Every row comes from one small tree of marks. Brackets hold a mark, then the marks that hang from it, in alphabetical order. Every link used is in the known rows. Which tree was each row made from?
Known rows
(sefut (vizu gufe)): [ 0.11 -0.28  0.22  0.51  0.12  0.02 -0.36  0.42 -0.42 -0.16 -0.17  0.55
  0.29 -0.14 -0.35 -0.11  0.11 -0.31 -0.09 -0.06 -0.56  0.29]
(ginaf (leser (dodis vifo)) (ponu (vizu gufe))): [ 0.16  0.04 -0.22  0.25  0.02 -0.48  0.42  0.39 -0.35 -0.21 -0.17  0.12
  0.40 -0.32 -0.49  0.03  0.04 -0.28 -0.22  0.05 -0.49  0.27]
(ponu (dodis vifo) (ginaf leser) (vizu gufe)): [ 0.10 -0.33  0.07 -0.03  0.02  0.09  0.27  0.30 -0.60 -0.30 -0.11  0.05
  0.17 -0.14 -0.36 -0.04  0.36 -0.08 -0.27 -0.06 -0.48  0.55]
(sefut (vizu gufe (leser ginaf))): [ 0.19 -0.23  0.09  0.37  0.23 -0.17 -0.19  0.42 -0.21 -0.18 -0.03  0.51
  0.31 -0.11 -0.47 -0.13  0.11 -0.39 -0.04 -0.03 -0.66  0.11]
(sefut funiz (vizu gufe (leser dodis ginaf))): [ 0.21 -0.29  0.01  0.49  0.33 -0.07 -0.03  0.54 -0.15 -0.17 -0.09  0.43
  0.39 -0.05 -0.54 -0.35 -0.03 -0.41 -0.25  0.05 -0.83  0.19]
(ginaf leser ponu): [ 0.22 -0.02 -0.08  0.54 -0.07 -0.39  0.23  0.34 -0.44 -0.36 -0.38  0.39
  0.12 -0.21 -0.52 -0.01  0.23 -0.30 -0.15  0.09 -0.38  0.05]
(ponu (dodis (leser ginaf) vifo) vizu): [-0.05 -0.04  0.30  0.07  0.16  0.04  0.13  0.25 -0.23 -0.06  0.10  0.17
  0.22 -0.33 -0.36  0.00  0.35 -0.17 -0.25 -0.26 -0.49  0.56]
(leser (dodis vifo) (ginaf (ponu vizu))): [ 0.10  0.10 -0.10  0.39  0.30 -0.22  0.40  0.39 -0.21  0.13  0.02  0.22
  0.30 -0.31 -0.51  0.15  0.04 -0.49 -0.32 -0.26 -0.68  0.44]
(gufe (vizu (leser (dodis vifo) ginaf))): [-0.05  0.08  0.26  0.37  0.13  0.00 -0.09  0.32 -0.13  0.15  0.16  0.43
  0.15 -0.20 -0.66  0.17  0.26 -0.42 -0.12 -0.06 -0.42  0.10]
(ginaf leser (ponu (dodis vifo) vizu)): [ 0.14 -0.07 -0.02  0.17 -0.08 -0.26  0.39  0.24 -0.47 -0.39 -0.29  0.16
  0.13 -0.32 -0.48 -0.05  0.36 -0.14 -0.29  0.07 -0.41  0.38]
(vifo (dodis (leser ginaf) (ponu (vizu gufe)))): [ 0.24  0.10  0.36  0.17  0.22 -0.24  0.11  0.24 -0.14 -0.25  0.03  0.36
  0.35 -0.38 -0.29  0.20  0.11 -0.16  0.04 -0.10 -0.43  0.23]
(vifo dodis): [ 0.41 -0.09  0.46  0.44 -0.05  0.04 -0.09  0.23 -0.63 -0.35 -0.16  0.50
  0.03 -0.25 -0.37  0.17  0.37 -0.40  0.01  0.01 -0.35  0.04]
(dodis leser ponu): [-0.04  0.13  0.40  0.36  0.12 -0.21 -0.11  0.30 -0.11 -0.04 -0.13  0.55
  0.39 -0.32 -0.43  0.10  0.08 -0.05 -0.01 -0.17 -0.31  0.31]
(vizu gufe): [ 0.18 -0.27  0.04  0.45  0.13 -0.05 -0.27  0.39 -0.51 -0.13 -0.13  0.55
  0.28 -0.15 -0.29  0.10  0.14 -0.40  0.08 -0.04 -0.32  0.10]
(funiz (vizu leser)): [ 0.18 -0.25  0.12  0.40 -0.15 -0.04 -0.29  0.37 -0.34 -0.23  0.08  0.58
  0.11 -0.42 -0.51 -0.01  0.36 -0.59  0.15  0.23 -0.29 -0.21]
(leser (dodis (ponu (vizu gufe))) ginaf): [ 0.21  0.00 -0.03  0.36  0.38 -0.07  0.21  0.42 -0.14  0.22 -0.02  0.34
  0.40 -0.30 -0.44  0.26 -0.07 -0.46 -0.21 -0.33 -0.67  0.25]
(ponu dodis): [ 0.27 -0.26  0.24  0.40  0.03  0.25 -0.08  0.29 -0.63 -0.15 -0.29  0.49
 -0.04 -0.23 -0.39  0.06  0.44 -0.35 -0.18 -0.12 -0.35  0.19]
(ginaf (leser (dodis vifo)) (ponu vizu)): [ 0.14  0.10 -0.08  0.32 -0.06 -0.40  0.44  0.35 -0.38 -0.19 -0.20  0.12
  0.30 -0.31 -0.57  0.02  0.14 -0.29 -0.32  0.01 -0.54  0.28]
(sefut funiz (vizu leser)): [ 0.09 -0.33  0.33  0.56  0.06  0.09 -0.24  0.41 -0.34 -0.33 -0.19  0.53
  0.24 -0.01 -0.60 -0.44  0.25 -0.28 -0.26  0.17 -0.69  0.25]
(sefut funiz (vizu (leser dodis (ginaf ponu)))): [ 0.19 -0.17  0.04  0.60  0.25 -0.09  0.15  0.48 -0.16 -0.20 -0.19  0.42
  0.26 -0.08 -0.66 -0.39  0.08 -0.40 -0.40  0.07 -0.88  0.25]
(ponu (dodis leser vifo)): [ 0.02 -0.02  0.39  0.15  0.08  0.00 -0.04  0.26 -0.36 -0.12 -0.09  0.37
  0.17 -0.33 -0.37  0.02  0.30 -0.10 -0.12 -0.18 -0.27  0.43]
(vifo (dodis (ponu ginaf (vizu gufe)))): [ 0.33 -0.14  0.38  0.21  0.06  0.04  0.07  0.22 -0.57 -0.33 -0.14  0.38
  0.20 -0.23 -0.34  0.20  0.26 -0.18 -0.04  0.01 -0.43  0.33]

Write each row's tree
[ 0.22 -0.26 -0.23  0.12  0.14 -0.28 -0.01  0.40 -0.16 -0.25  0.11  0.47
  0.22 -0.52 -0.40  0.03  0.18 -0.49  0.19  0.22 -0.28 -0.03] => (funiz (vizu gufe (leser (ginaf (ponu (dodis vifo))))))
[-0.08  0.10  0.38  0.28  0.02 -0.01 -0.18  0.26 -0.18  0.11  0.05  0.51
  0.25 -0.24 -0.69  0.19  0.23 -0.24 -0.08  0.04 -0.29  0.19] => (gufe (vizu (leser (dodis ponu vifo))))
[ 0.25  0.11 -0.08  0.29  0.21 -0.40  0.32  0.35 -0.20 -0.03  0.03  0.35
  0.27 -0.25 -0.66  0.09  0.10 -0.49 -0.12 -0.09 -0.57  0.10] => (vizu (leser (dodis vifo) (ginaf ponu)))
[ 0.23 -0.21 -0.03  0.23  0.04 -0.10  0.01  0.35 -0.45 -0.10  0.07  0.30
  0.35 -0.17 -0.51  0.02  0.22 -0.49 -0.07  0.03 -0.54  0.02] => (ponu (vizu gufe (leser dodis)))
[ 0.09 -0.13  0.19  0.24  0.15  0.14  0.15  0.30 -0.28 -0.10 -0.02  0.23
  0.09 -0.28 -0.36 -0.02  0.41 -0.30 -0.29 -0.24 -0.55  0.34] => (ponu (dodis (leser ginaf)) vizu)
[ 0.17 -0.14 -0.16  0.10 -0.01 -0.35  0.36  0.28 -0.44 -0.40 -0.27  0.16
  0.24 -0.32 -0.39 -0.02  0.25 -0.12 -0.20  0.11 -0.37  0.35] => (ginaf leser (ponu (dodis vifo) (vizu gufe)))
[ 0.10  0.12  0.23  0.23 -0.03 -0.23  0.18  0.33 -0.29 -0.04 -0.14  0.24
  0.40 -0.32 -0.57  0.14  0.05 -0.19 -0.21 -0.13 -0.47  0.26] => (ginaf (leser (dodis (ponu vizu) vifo)))
[ 0.04 -0.09 -0.04  0.10  0.14 -0.27  0.22  0.27 -0.36 -0.25 -0.13  0.26
  0.29 -0.34 -0.32 -0.05  0.24 -0.09 -0.16  0.02 -0.35  0.52] => (ginaf (ponu (dodis leser vifo) (vizu gufe)))
[ 0.16  0.14 -0.09  0.45  0.33 -0.27  0.36  0.41 -0.21  0.14 -0.06  0.32
  0.27 -0.30 -0.51  0.20 -0.02 -0.50 -0.26 -0.28 -0.61  0.36] => (leser (dodis vifo) (ginaf ponu))
[ 0.23 -0.11  0.09  0.32 -0.08 -0.09 -0.13  0.40 -0.23 -0.08  0.04  0.55
  0.22 -0.52 -0.60  0.08  0.19 -0.55  0.08  0.14 -0.34 -0.17] => (funiz (vizu (leser (dodis ponu))))
[ 0.22 -0.39 -0.08  0.41  0.34 -0.11  0.05  0.45 -0.19 -0.37 -0.25  0.45
  0.27 -0.08 -0.49 -0.42  0.12 -0.27 -0.25  0.18 -0.73  0.29] => (sefut funiz (vizu gufe (leser (ginaf (ponu dodis)))))
[ 0.11 -0.33  0.00  0.33 -0.03  0.01  0.15  0.41 -0.58 -0.28 -0.10  0.17
  0.19 -0.02 -0.40 -0.04  0.30 -0.29 -0.19 -0.03 -0.59  0.28] => (ponu (ginaf leser) (vizu gufe))
[ 0.36 -0.05  0.49  0.34  0.03  0.05  0.05  0.22 -0.57 -0.32 -0.24  0.50
  0.09 -0.23 -0.40  0.22  0.29 -0.19 -0.05 -0.04 -0.38  0.27] => (vifo (dodis (ponu ginaf)))
[ 0.32 -0.03  0.50  0.28 -0.02  0.02 -0.03  0.15 -0.51 -0.30 -0.15  0.45
  0.19 -0.33 -0.39  0.22  0.31 -0.22 -0.03  0.01 -0.38  0.23] => (vifo (dodis (ponu vizu)))
[ 0.09 -0.19  0.00  0.21  0.01 -0.04  0.28  0.42 -0.52 -0.14 -0.02  0.06
  0.31 -0.09 -0.45  0.02  0.17 -0.29 -0.26 -0.11 -0.64  0.38] => (ponu (ginaf (leser (dodis vifo))) (vizu gufe))
[-0.09  0.06  0.37  0.28  0.03  0.06 -0.08  0.28 -0.25  0.11  0.03  0.45
  0.19 -0.16 -0.69  0.17  0.28 -0.21 -0.15  0.02 -0.36  0.26] => (gufe (vizu (leser (dodis (ponu ginaf) vifo))))
[ 0.30 -0.22 -0.20  0.32  0.13 -0.18 -0.08  0.50 -0.15 -0.06  0.17  0.48
  0.26 -0.48 -0.47  0.08  0.07 -0.71  0.16  0.10 -0.42 -0.27] => (funiz (vizu gufe (leser dodis ginaf)))
[ 0.12 -0.36  0.05  0.55  0.08  0.07 -0.16  0.45 -0.22 -0.25  0.02  0.54
  0.14 -0.26 -0.51 -0.22  0.26 -0.55 -0.04  0.25 -0.47 -0.03] => (sefut (funiz (vizu (leser ginaf))))
[ 0.01 -0.03  0.10  0.19  0.05 -0.17  0.25  0.24 -0.38 -0.23 -0.16  0.26
  0.19 -0.34 -0.40 -0.07  0.34 -0.11 -0.26 -0.02 -0.39  0.54] => (ginaf (ponu (dodis leser vifo) vizu))
[ 0.15 -0.13 -0.05  0.13  0.20 -0.19  0.09  0.35 -0.26 -0.01  0.20  0.24
  0.42 -0.20 -0.50  0.08  0.12 -0.48 -0.07 -0.08 -0.61  0.15] => (ponu (vizu gufe (leser (dodis vifo) ginaf)))
[ 0.14 -0.19  0.25  0.17 -0.04  0.12  0.25  0.30 -0.61 -0.27 -0.26  0.21
 -0.01 -0.14 -0.46  0.00  0.40 -0.11 -0.29 -0.14 -0.41  0.46] => (ponu (dodis vifo) (ginaf leser))
[ 0.23 -0.41 -0.02  0.15 -0.01  0.18  0.30  0.36 -0.66 -0.34 -0.22  0.09
  0.04 -0.10 -0.37 -0.05  0.43 -0.22 -0.30 -0.05 -0.55  0.34] => (ponu dodis (ginaf leser) (vizu gufe))
